(in the rows, 128 means zero)
Known rows, with every step that occurs
D-E-R: [135 164 142  65 134 127  98 119 198 146 138 170 163 155 122 130  77  93
 133 150 130 122 150 121 116 113 138  96 123  97 123 122]
F-V: [115 157 128  85 183 113 123 117 126  60 157 155 133 143 101 115  68  87
 122 148 130 111 143 151  85 115 139 133 129 150 100 165]
R-K-F-V-Y: [118 148 118  89 148 132  89  85 103  49 114 103 125  99 109 101 112 122
 128  74 148  62 127 129 153 155 153 185 183 158 155  93]
A-Z: [ 96 129 146 119 164 114 136 142 119 102 164 133 147 130 109  83  89  92
 126 163 122 151 133 140  88  94 127 120 104 108 129 153]
C-R-K-F-V-Y: [119 127 124  74 145 164  77  89  86  71 123 123  96 118 118 118 129 112
 111  78 161  60 129 142 131 200 164 187 152 132 158  70]
X-K-F: [128 159 121  90 139 124  61  67 118  56 131 159 117 102 159  73  73 118
 146  96 118 139 124  97 127 154 140 174 128 148 135 124]
F-V-Y: [104 171 115  66 180  94 139 148 132  53 135 148 126 125  94  99  97 119
 122 147 174  91 151 142 102 132 156 159 137 145 125 127]
Y-V-F-K-R: [126 127 168  94 143 128  73  62 164  88 154 155  89 114  80 131  52 145
 136  89 180 134 156 133  96 130 125 145 133 157 134 140]
A-Z-R-K-F-V-Y: [ 76 123 139 139 140 144  93 112  95  90 152  92 115  76 104 126 156 146
 129  97 124  76 128 129 122 155 137 156 184 158 193  56]
V-F: [112 151 138  73 138 121 104 119 148  51 156 157 122 139  98  94  83 127
 122 144 137 127 127 112 111 125 161 126 129 124 137 192]
E-R-K-F-V-Y: [125 145 141  84 143 130  98 102 155  67 101 113 109 108 114 109 111 123
 133  77 140  52 141 115 149 150 146 165 191 150 149  89]
C-R-Z-A-U: [ 43 111 176 103 149 204 125 160  56 116 135 167 168 203 148 129 129 126
  60 107 123 168 117 132 122 143  99 126  76 115 117 110]
E-R-K-F: [146 136 152 105 125 162  65  76 139 103 116 112 130 119 146 100  96  95
 145  81 100  93 130  95 154 128 137 131 165 130 130 136]
A-U: [ 93 147 146 116 143 134 130 130 100  87 157 152 143 158 122  96 106 104
 120 146 117 165 153 102 120 120 119 142 108 127  93 173]
E-D: [115 163 163  78 169 133  96 137 118  94 153 154 146 150 102 112  89  68
 156 150 113 107 150  96  97 104 156 114 115 140  99 170]
Y-V-F-K: [136 153 152  88 135 128 108  62 157  73 145 170  99 119  88 117  60 145
 115 116 175 147 133 117  83 144 127 143 121 164 147 146]
F-K-R-E: [100 101 143  89 172 131  87 144 110 137 113 125 148 118  80 113  82  77
 158  86 130 112 167 160  87 123  94 118 128 162 137 134]
C-R: [119 142 143  77 167 150 100 123 112 111 155 166 114 152 131 115  96  73
 110 151 143 127 137 141  89 141 150 133  79 110 113 149]
K-F: [131 140 130  96 140 134  70  97 120  73 145 137 141 128 134 103  72  96
 138 116 145 122 121 107 135 120 164 139 140 125 128 139]
T-R-Z-A: [ 78 134 163 101 161 169 124 164 117  92 114 181 178 173 134 118 111 124
  84 129 123 153 137 164 121 114 131 124  90 126 118 154]
V-F-K-R-E-D: [ 79 100 179  64 148 154  61 156 132 106 132 143 134 135  32 122  96 104
 181  82 108  93 180 124  86 143 126 100 140 154 151 151]
X-K-R-C: [121 159 157 116 162 141  74  89 112  88 147 146 127 102 153  85  86 105
 157  86  97 157 169 128 122 126 108 161  92 159  97 138]
U-A-Z-R: [ 66 152 160 175 165 128  88 157 105 134 172 119 113  91 111 135 108 107
 120 190 121 148 137 126  75 108 116 113  86 107 135 103]
D-E: [130 165 121  73 136 126  98 102 150 122 137 158 179 144 120 119  68  94
 126 148 140 136 139 129 117 118 150 121 116 110 130 128]
X-K-F-V-Y: [111 173 111  65 158 103  86  89 124  27 123 158  93  87 125  71  89 149
 137  88 162 102 141 114 127 176 150 208 155 161 155  79]
T-R-C: [136 146 161 112 135 166 114 124 132  89 153 179 142 148 128 115 112  91
 118 159 111 181 178 149 115 135 154 136  75 129  92 176]
C-R-T: [118  98 137  69 166 143  93 118 103 101 168 163 111 186 150 117 152  66
 127 145 114 106 121 156  73 157 156  96  92 130 112 149]
F-K-R-C: [134 122 168 108 145 145  75 114 105 135 149 136 125 106 103 115  63  62
 158  72 130 147 184 146  95 105 104 133 106 140  98 141]
Z-A-U: [ 53 156 152 118 148 162 117 139  78  82 157 137 192 167 147  98 122 133
  97 145 136 161 138  98 121 102  90 145  93 155  90 155]
U-A-Z-R-T: [ 63 115 150 163 164 125  85 149 102 130 182 122 109 126 125 129 162 102
 130 182  87 136 122 140  63 111 119  78 102 121 136 110]
D-E-R-Z-A: [ 87 147 169  69 136 168 112 153 168 145 105 165 211 180 139 143  79 122
  94 112 127 128 116 136 135  94 114  80 123 108 141  89]
R-K: [132 155 133 116 155 145 108  94 105  93 118 107 147 122 123  90 100  83
 133 109  98  97 131 121 120 119 127 150 131 154 116 170]
Z-R: [119 170 143 125 168 142  94 134 124 112 161 140 127 123 135 139 112 103
 133 155 126 121 139 127  89 121 146 107 117 162 119 151]

Rows
[124 131 143  66 132 118 101 117 144  84 143 166  95 113  69  94  63 112
 142 112 148 120 144 117  78 148 134 127 126 127 148 168]  V-F-K
[140 134 135 118 132 160  64  64 102  80 117  99 146 112 137  97  96  93
 137  79 104  99 110 107 154 138 143 157 157 143 136 139]  R-K-F
[116 113 157  76 147 116  67 114 152 101 156 153  80 103  67 105  53 112
 171  87 146 108 169 139  87 131 126 137 136 123 142 159]  V-F-K-R
[ 55 122 145 146 157 153 129 179 103 129 151 115 181 133 115 125 144 120
 116 166  93 148 133 145  82 118 107  79 116 157 175 125]  A-Z-R-E
[110  69 152  60 142 109  61 100 142  87 166 150  75 137  83 102 111 111
 169  81 115  86 154 144  74 141 127 100 153 138 135 168]  V-F-K-R-T
[ 62 123 171 108 183 151  89 155  94 103 121 126 180 157 134 124  79 120
 112  85 136 116 125 161 129  68 116 116 126 142 115 130]  K-R-Z-A
[ 80 129 159 192 130 165  44  95  72 131 150  78 115  73 125 128 123 114
 133 118  89 122 113 112 128 136 118 146 133 114 163  74]  U-A-Z-R-K-F
[ 75 145 160 200 150 157  91 126  88 143 152  86 122  79 113 124 133  98
 128 150  76 122 131 121  95 121  97 132 110 128 151 103]  U-A-Z-R-K
[145 121 138 121 119 172  64  63 117  87 119 145 126 122 126 105 122 106
 134 104  99 122 148 132 148 163 161 171 131 124 138 157]  T-R-K-F
[ 56 133 179  90 111 175 127 156 141 145 120 168 219 201 142 136 108 145
  76 102 106 167 132 106 153 107  86  99 115  99 125  92]  D-E-R-Z-A-U
[122 169 152  97 139 133 107  64 162  42 156 164 130 148 113 121  79 167
 101 148 169 151 119 117 116 130 160 137 120 157 131 163]  Y-V-F
[ 96 125 133  76 170 175 109 156  89 112 126 152 163 167 119 121 129  86
  97 147 131 127 133 157  93 159 140 106  81 133 140 137]  C-R-E
[108 147 117  67 163 107  88 120 123  39 138 139 118 113 104 104  90 127
 128 112 181  90 133 126 131 140 173 172 166 138 147  96]  K-F-V-Y
[ 67 125 166  82 169 186 110 156  79 112 129 157 166 179 152 131 105 105
  74 109 142 134 105 154 103 131 127 112  81 122 129 112]  C-R-Z-A
[122 107 177  98 145 127  98  73 149 101 124 162  95 131  70 145  49 151
 118  56 153 140 143 154 114 119 125 130 145 136 154 118]  Y-V-F-K-R-Z
[150 136 144  89  94 167  55  57 173 139 112 129 165 130 137 124  90 100
 144  76 101  98 128 104 165 140 145 127 164 103 154  92]  D-E-R-K-F
[138 163 162  78 116 158 102 113 178 143 144 165 182 154 137 138  84  82
 124 129 114 152 163 121 129 112 138  87 107 102 114 117]  D-E-R-C
[123 133 129  93 136 144  89  89 123  51 111 144 107 115  96 108 135 132
 125  97 142  81 163 150 146 186 169 202 158 137 152 114]  T-R-K-F-V-Y
[124 119 148  93 171 113  77 121 122 132 147 141  97 100  90 113  53  69
 168  96 147 112 177 145  80 113 112 139 121 135 109 145]  F-K-R
[125  82 142  81 171 105  67 111 120 127 158 142  93 134 102 108 107  64
 177  89 116  97 161 162  69 121 109 103 139 150 109 154]  F-K-R-T
[ 33 107 179 127 158 170 107 158  74 105 133 129 181 178 137 122 104 138
  96  78 117 160 142 129 146  86  88 133 113 135  95 129]  K-R-Z-A-U
[121 147 138 133 141 170  59  65 100  82 146 114 122 109 126 158 110 111
 133  81  92  75 124 129 126 148 144 140 181 183 150 109]  Z-R-K-F-V
[132 132 146  98 140 154  86  70 145  78 127 121 122 129 120 125  85  91
 127  79  93  72 132 117 135 130 137 140 180 149 131 128]  E-R-K-F-V
[108 102 143  88 178 113  72 115 126  93 161 133 122 163 133 113 124  85
 165 117 107  93 146 155  99  97 140  99 128 148  94 165]  K-R-T
[ 38  81 192  95 123 163  94 147  98 104 137 151 133 160  80 115  94 162
 112  37 131 146 152 125 119 125  77 132 127 126 141 127]  V-F-K-R-Z-A-U
[ 48 129 170 129 160 173 114 190 100 133 156 127 179 142  87 132 154 101
 143 165  64 120 141 121  70 121 129  62 116 162 156 125]  A-Z-R-E-D
[109 122 163 102 178 121 102 135 122 108 126 141 133 146 112 121  62  94
 128  88 112 125 141 160 126  84 141 113 137 109 114 147]  K-R-Z
[126 148 125  58 116 142  75  80 180 107 102 132 144 120 109 129 108 130
 133  73 147  61 143 119 165 164 151 160 195 115 170  49]  D-E-R-K-F-V-Y
[109 154 129 121 142 148  73  98 100  73 126  99 111  83 118 139 141 142
 133  76 144  49 128 124 137 165 153 167 183 180 168  77]  Z-R-K-F-V-Y
[122 112 174  89 125 149  67 110 131  97 160 148  99 109  79 119  63 105
 154  62 132 144 181 131 100 130 118 127 122 127 129 157]  V-F-K-R-C
